Every row comes from one small tree of marks. Brackets hold a mark, then the marks that hang from it, in alphabetical order. Every link used is in the known rows. Which tree was each row made from?
In the rows, zero is written as 128.
Known rows
[retu tafe tolakap]: [100 145 158 121 122 129 142 103 119  97 131 130 101 147 131 187]
[sefufi [dafu [tafe funo retu] tolakap]]: [153 146 152 128 132 162  70 153 104 160 196 184 151 143  86 109]
[retu tolakap]: [116 124 146 133 118 129 136 117 131 108 114 127 117 138 122 154]
[funo tafe]: [123 121 125 119 145 137  94 125 110 132 151 119 151 129 143 119]
[retu [tafe dafu] tolakap]: [113 145 168 120 138 133 107 111 109 107 141 125 100 143 125 194]
[dafu sefufi [tafe funo] tolakap]: [170 147 166 142 128 201 122 166  64 148 177 209 110 137  81 110]
[sefufi dafu]: [130 138 121 125 110 126 104 141 144 148 132 148 156 132 108 112]
[retu [tafe dafu [funo sefufi tolakap]]]: [126 153 155 117 185 148  83 127  75 130 163 126 134 133 145 157]
[retu [tafe dafu funo] tolakap]: [123 149 177 117 158 138  80 117 100 107 169 133  99 139 123 196]
[tafe [dafu sefufi] [funo tolakap]]: [178 141 159 130 188 155  62 164  73 145 159 155 134 125 119 129]
[retu [tafe [funo sefufi]] tolakap]: [102 149 164 120 150 146 118 109  99 102 147 131 111 143 138 181]
[sefufi [dafu tolakap]]: [131 149 129 127 101 144 126 145 127 152 130 160 152 134  95 107]
[dafu sefufi [tafe funo retu] tolakap]: [183 148 182 136 152 203  94 173  55 152 205 216 109 150  84 116]
[tafe dafu]: [146 128 142 125 152 133  78 140 114 143 142 122 128 122 120 138]
[retu [tafe dafu [funo sefufi]] tolakap]: [114 149 174 118 167 150  83 117  89 112 158 127 110 139 132 188]
[funo tolakap]: [128 127 125 135 143 126 144 124 105 123 110 125 152 136 143 117]
[funo [sefufi dafu] tafe tolakap]: [107 127 113 127 167 161  99 131  77 151 115 118 216 140 163  80]

Which tree is each row?
[152 123 158 133 188 166  58 139  73 141 203 155 150 145 132 118] : [dafu [tafe [funo sefufi tolakap] retu]]
[153 135 143 129 147 144  53 148 112 154 192 171 164 143 105 112] : [sefufi [dafu [tafe [funo tolakap] retu]]]
[151 136 159 123 214 154  66 144  71 137 179 139 157 146 153 121] : [tafe [funo sefufi tolakap] retu]
[133 139 132 130 172 151  94 140  91 142 142 138 173 129 139 105] : [tafe [funo [sefufi dafu] tolakap]]
[157 127 178 121 180 137  44 141 102 134 172 132 117 147 120 164] : [tafe dafu [retu tolakap]]
[105 120 118 128 179 162 117 122  66 137 112 104 197 137 176  91] : [funo sefufi tafe tolakap]
[169 131 153 140 141 176  90 160  86 143 181 192 117 134 100 118] : [dafu sefufi [tafe funo]]
[132 145 137 126 155 160  94 145 100 148 153 147 153 124 123 110] : [tafe [funo [sefufi [dafu tolakap]]]]
[149 122 151 112 187 143  32 140  91 146 190 122 149 138 140 131] : [funo [tafe dafu retu]]
[136 121 133 124 179 139  76 130  78 137 144 111 174 133 152 114] : [funo [tafe dafu] tolakap]
[136 142 135 134 101 158 108 144 117 157 157 174 153 138  86 103] : [sefufi [dafu tafe tolakap]]
[182 137 176 119 227 141  11 155  72 145 209 141 141 139 132 142] : [tafe dafu [funo tolakap] retu]
[143 117 162 134 146 150  78 129 105 128 188 155 123 151 114 142] : [dafu [tafe [retu tolakap]]]
[114 153 145 119 167 145 118 119  85 119 153 130 134 137 151 150] : [retu [tafe [funo sefufi tolakap]]]
[178 141 161 125 177 156  51 166  89 149 172 157 117 120 109 136] : [tafe [dafu sefufi] funo]
